Each row was made from one small tree. The marks that hang from a mark follow it in brackets, in alphabetical order. Every link used is in the known rows. Write each row's tree.
Known rows:
M[G]: [ 0.261  0.411 -0.822 -1.702 -0.366 -0.010  0.538 -1.098  0.532  1.473
  0.736 -0.943 -0.360  0.312 -0.296 -0.530 -0.551 -0.536 -0.477 -0.266
 -1.016]
F[D[Y[G K]]]: [ 1.808  0.153 -0.269 -3.936  1.530  0.486 -0.364 -0.178  0.628 -0.618
 -0.028  1.394 -0.402 -0.564 -2.170  0.336  0.129 -1.731 -0.627 -0.312
  2.563]
D[Y]: [ 0.999  0.408 -1.406 -1.190  0.170  0.342 -0.744  0.343  0.947 -0.568
  0.485  0.329 -0.154 -0.303 -1.425 -0.601  0.530 -1.192 -0.353 -0.720
  2.420]
K[L[D]]: [-1.837 -1.610 -0.814  0.504 -1.793 -1.039 -0.130 -0.486 -1.759 -0.057
  0.288 -0.561  0.184  3.186 -0.163 -0.516  1.268  0.234  0.277 -1.037
  1.147]
F[D[Y[G[M] K]]]: [ 1.719  0.598 -0.130 -4.710  1.283  0.508 -0.340  0.097  0.471 -0.395
 -0.125  1.229 -0.415 -0.621 -1.522  0.361 -0.216 -1.653 -0.550  0.245
  2.112]
F[D[Y[G[M]]]]: [ 1.783  0.608 -0.381 -5.703  0.723  0.501 -0.597 -0.158  0.627 -0.570
  0.115  0.763 -0.207 -0.142 -1.691 -0.431 -0.271 -1.975 -0.356 -0.188
  2.302]
D[F Y]: [ 1.103  0.672 -0.826  0.144  2.386  0.408 -0.521  1.327  1.088 -0.870
  0.859 -0.084 -0.298 -0.812 -1.393 -0.715  0.088 -0.272 -0.220  0.040
  1.067]
Y[G[M] K]: [-0.399  0.472  0.344 -2.293  0.047 -0.658  1.672 -0.282 -0.790 -0.029
 -0.062  1.624  0.028 -0.616 -0.004  1.326 -1.088  0.058 -0.136  0.904
  0.226]
D[F]: [ 0.629 -0.363 -0.172  0.603  1.754 -0.515  0.462  0.045  0.313 -0.988
  0.978 -0.284  0.116 -0.191 -0.729 -0.385 -0.185  1.047  0.059  0.518
 -0.703]
L[D[F Y[K]]]: [-1.963  0.133 -0.492  1.515  0.724 -1.099 -1.303  1.115  0.331 -0.889
 -0.033  0.472 -0.868 -0.777 -0.210  0.224  1.046  0.319 -0.416  0.370
 -0.253]
L[D[F Y]]: [-1.870  0.108 -0.810  0.545  0.358 -0.995 -1.520  0.940  0.558 -1.084
  0.229  0.056 -0.763 -0.272 -0.350 -0.518  0.869  0.036 -0.147  0.000
 -0.094]
M[G[Y[D K]]]: [ 0.464  0.256  0.901  1.091 -0.518 -0.072  0.264 -1.263  0.824  2.137
 -0.513 -0.859  0.218 -0.109  1.499  0.005 -0.217 -0.095 -0.728  0.138
 -2.824]
L[D]: [-2.365 -0.790 -0.744 -0.173 -1.716 -1.658 -1.043 -0.667 -0.190 -0.951
  0.030  0.225 -0.260  0.470  0.092 -0.257  0.965  0.377 -0.055 -0.208
 -0.292]
U[K]: [ 0.418 -1.039 -1.111 -1.639 -2.628  0.068  0.238 -0.633 -0.285  0.134
  0.219 -0.591 -0.116 -0.155 -1.294 -0.664 -0.598  0.384  1.952 -0.981
  0.909]
K[U]: [ 0.991 -0.231 -0.461 -0.336 -1.067  1.711  0.301 -1.231  0.237 -0.575
  0.332 -0.850  0.581 -0.509  0.012 -0.498 -0.504  0.389  0.300 -0.679
  0.652]
K[L U]: [ 0.752 -1.204 -0.477  0.499 -1.538  2.000  0.741 -0.814 -1.498  0.269
  0.428 -1.580  0.990  2.291 -0.011 -0.817  0.038  0.211  0.684 -1.510
  1.715]
G[M]: [ 0.194  0.533 -0.563 -3.024 -1.286 -0.718  0.379 -0.539 -0.339 -0.003
  0.296 -0.416  0.181  0.295  0.933 -0.276 -1.113  0.471  0.085  1.445
 -0.562]
M[G[Y]]: [ 0.583  0.377  0.415 -1.414 -0.461  0.175  0.502 -1.079  1.093  1.928
 -0.096 -1.206  0.513  0.091  0.933 -1.119 -0.521 -0.201 -0.599 -0.384
 -2.235]
D[F Y[K]]: [ 1.006  0.573 -0.486  1.596  3.056  0.352 -0.095  1.502  0.885 -0.603
  0.470  0.400 -0.552 -1.420 -1.156  0.381  0.245  0.147 -0.538  0.522
  0.784]
F[D[Y[K]]]: [ 2.054 -0.038 -0.470 -3.008  1.426  0.448 -0.812 -0.214  0.699 -0.518
 -0.118  0.771 -0.410 -0.605 -1.801  0.354  0.483 -1.327 -0.738  0.098
  2.222]
G[M Y[K]]: [ 0.492  0.404  1.595 -1.150 -0.775 -0.363  0.714 -0.285  0.169  0.885
 -1.336 -0.194  1.303 -0.453  2.894 -0.026 -0.750  1.355 -0.444  2.031
 -2.464]
Y[D[F] G K[L]]: [-0.331 -0.967  1.167  3.900  0.858 -0.653  1.251 -0.549 -1.661 -0.268
  0.189  1.103 -0.029  1.254 -0.294  1.848  0.339  0.112  0.339 -0.133
  0.182]
K[L[D] U]: [-1.172 -1.275 -0.497  0.955 -2.491  1.121 -0.124 -0.621 -1.702 -0.038
  0.079 -1.420  0.507  2.356  0.586 -0.737  0.509  0.348  0.690 -1.547
  0.972]
U[K[L]]: [ 0.303 -1.752 -1.009 -1.115 -3.010  0.241  0.562 -0.414 -1.464  0.665
  0.274 -1.125  0.145  1.732 -1.309 -0.849 -0.089  0.232  2.183 -1.523
  1.644]

Which tree is each row?
[ 0.643  0.448  2.330  1.633 -0.421 -0.654  0.203 -0.309  0.189  0.698
 -1.299 -0.521  1.023 -0.532  3.532  0.456 -0.704  1.617 -0.201  2.442
 -3.709] -> G[M Y[D[F] K]]
[ 0.547  0.320 -0.151  0.657  2.987  0.407  0.671  1.724 -0.177 -0.384
  0.604  0.939 -0.289 -0.108 -1.703  0.248  0.142 -0.484 -0.175 -0.426
  1.827] -> D[F Y[G K[L]]]
[ 0.634  1.379 -0.047 -0.882  2.813  0.273  0.533  1.817  0.488 -0.461
  0.406  1.060 -0.552 -1.483 -0.798  0.363 -0.775 -0.401 -0.264  0.847
  0.623] -> D[F Y[G[M] K]]
[-0.278  0.529  1.288  1.738  0.560 -0.964  0.949 -0.424 -0.863 -0.327
 -0.072  1.315 -0.255 -0.714  0.939  2.092 -1.003  0.411  0.265  1.578
 -1.587] -> Y[D[F] G[M] K]
[ 1.035  1.025  0.016  0.420  2.890  1.437  0.387  1.471  0.710 -0.727
  0.489  0.833 -0.376 -1.919 -1.273  0.259 -0.499 -0.342 -0.112 -0.193
  1.261] -> D[F Y[G K[U]]]
[-1.133 -1.816 -1.113 -0.691 -3.555 -0.310 -0.088 -0.219 -1.586  0.542
  0.055 -1.031 -0.173  1.842 -0.830 -0.838  0.156  0.312  2.171 -1.493
  1.135] -> U[K[L[D]]]
[-2.019  0.249 -0.662 -0.328 -0.941 -0.374 -1.048  0.402  0.136 -0.790
 -0.348  1.005 -0.612 -0.637 -0.368  0.222  0.656 -0.641 -0.219 -0.743
  1.052] -> L[D[Y[G K[U]]]]
[-0.209 -1.125  1.563  2.224  0.123 -0.585  0.550 -0.138 -0.247  0.427
 -1.112 -0.112  1.229  0.838  1.437 -0.218  0.921  1.385 -0.479  0.206
 -1.393] -> G[Y[K[L[D[F]]]]]
[ 0.587  0.453  1.572 -0.434 -2.116 -0.601 -0.198 -1.094  0.442  0.606
 -1.076 -0.707  1.303  0.385  3.381 -0.507 -0.636  0.766  0.079  1.576
 -2.854] -> G[M Y[D]]
[ 0.689  0.352  1.033  1.262 -0.727  0.695  0.285 -1.324  0.854  2.164
 -0.536 -1.164  0.335 -0.395  1.774 -0.036 -0.475 -0.033 -0.602  0.014
 -2.862] -> M[G[Y[D K[U]]]]
[ 0.617  1.509 -0.336 -2.322  2.082  0.322  0.118  1.566  0.787 -0.697
  0.833  0.461 -0.266 -0.908 -0.991 -0.622 -0.905 -0.718  0.076  0.290
  0.826] -> D[F Y[G[M]]]
[-0.590 -0.034  0.667  0.087 -0.610 -0.203  0.434 -0.633  0.266  2.282
 -0.558 -1.031  0.261  0.700  1.355 -0.480 -0.002  0.100 -0.739 -0.169
 -2.369] -> M[G[Y[K[L[D]]]]]
[-2.201  0.165 -0.981 -1.472 -1.133 -1.018 -1.221  0.273  0.307 -1.034
  0.025  0.918 -0.498  0.093 -0.686 -0.414  0.881 -0.963 -0.148 -0.962
  1.172] -> L[D[Y[G]]]
[-0.810 -1.325 -1.067 -0.455 -2.589 -0.068 -0.369  0.526 -1.336  0.462
  0.201 -1.007 -0.396  1.429 -1.074 -1.007  0.155  0.205  2.143 -1.451
  1.269] -> U[K[L[D[F Y]]]]
[ 0.403  1.154 -0.693 -2.236  0.572  0.309  0.227  0.808  0.239 -0.138
  0.038  1.337 -0.395 -0.957 -0.857  0.582 -0.379 -1.266 -0.386  0.101
  2.029] -> D[Y[G[M] K]]
[ 0.773  0.921 -0.552 -1.197  2.520  0.412  0.049  1.332  0.985 -1.049
  1.042  0.766 -0.279 -0.917 -1.936 -0.632 -0.244 -0.838  0.025 -0.550
  1.520] -> D[F Y[G]]
[-0.917 -1.129 -0.022  2.444 -0.844  0.517  0.422 -0.471 -1.572  0.208
 -0.391 -0.357  0.073  0.880  0.461  0.984  0.621  0.943 -0.052 -0.314
  0.608] -> Y[K[L[D] U]]
[-1.369 -1.045 -0.804  0.978 -0.333 -0.566 -0.577  0.707 -1.328 -0.232
  0.416 -0.624 -0.084  2.652 -0.439 -0.786  1.227  0.014  0.170 -0.887
  1.287] -> K[L[D[F Y]]]
[-1.745  0.241 -0.371  1.696  0.484 -0.235 -1.340  1.057  0.366 -0.898
 -0.087  0.162 -0.783 -1.047  0.000  0.091  0.711  0.399 -0.304  0.152
 -0.340] -> L[D[F Y[K[U]]]]
[ 0.579  0.512  0.885  0.602 -0.192  0.056  0.072 -1.074  1.082  1.818
 -0.092 -1.371  0.412  0.145  1.359 -0.783 -0.456 -0.088 -0.373  0.004
 -3.126] -> M[G[Y[D[F]]]]
[ 0.367 -0.668  0.664  5.209  0.885 -0.982  0.061 -0.768 -0.302 -0.459
  0.050  0.365 -0.461 -0.566  0.358  1.995  0.529  1.035 -0.283  1.331
 -1.324] -> Y[D[F] K]
[ 1.242  0.359 -0.352  2.230  2.454  1.509  0.069  1.610  0.063 -0.208
  0.331 -0.376 -0.186 -0.551 -0.786  0.141  0.194  0.146 -0.212 -0.080
  1.290] -> D[F Y[K[L U]]]
[-2.029 -0.088 -0.964  0.561 -0.799 -1.092 -1.512  0.426  0.252 -0.628
 -0.326  0.748 -0.810 -0.390 -0.260  0.329  1.262 -0.329 -0.513 -0.174
  0.789] -> L[D[Y[K]]]
[ 0.836 -0.659  2.046  3.907  0.379 -0.453  0.194 -0.805  0.567  0.070
 -1.049  0.004  1.047 -0.468  1.733  0.501  0.615  1.271 -0.429  0.771
 -2.406] -> G[Y[D[F] K]]
[ 0.715  0.877 -0.161  0.228  3.158  0.282  0.460  1.568  0.687 -0.840
  0.586  1.219 -0.488 -1.509 -1.659  0.439 -0.085 -0.461 -0.370  0.066
  1.259] -> D[F Y[G K]]
[ 0.715  0.529  1.969  0.330 -1.074 -0.630 -0.085 -0.519  0.512  0.540
 -0.795 -0.930  1.327  0.094  3.399 -0.592 -0.816  1.182  0.126  1.887
 -3.551] -> G[M Y[D[F]]]
[ 0.354 -0.073  1.378  3.559  0.721  0.652  0.894 -0.857 -0.313 -0.648
 -0.023  0.972 -0.091 -1.262  0.236  1.856 -0.640  0.321  0.310  0.092
 -0.758] -> Y[D[F] G K[U]]
[ 0.456  0.376  0.644 -0.419  0.011  0.131  0.714 -0.919  0.897  2.071
 -0.360 -0.792  0.336 -0.309  1.091 -0.409 -0.393  0.062 -0.911  0.054
 -2.399] -> M[G[Y[K]]]
[-1.025 -1.165 -0.141  1.604 -1.251  1.202 -0.031 -0.094 -1.570 -0.081
  0.256 -1.593  0.435  2.106  0.649 -0.848  0.337  0.892  0.792 -1.082
  0.268] -> K[L[D[F]] U]
[-2.358  0.535 -0.968 -2.227 -1.494 -1.069 -1.287  0.411  0.129 -0.800
 -0.033  0.816 -0.638 -0.023 -0.120 -0.405  0.438 -0.854 -0.049 -0.371
  0.762] -> L[D[Y[G[M]]]]
[ 0.052  0.564  1.074  1.001 -1.373  0.561  0.811 -1.194 -0.829  0.018
 -0.445  0.867  0.002 -0.909  1.427  2.014 -1.257 -0.087  0.400  0.767
 -0.754] -> Y[D G[M] K[U]]
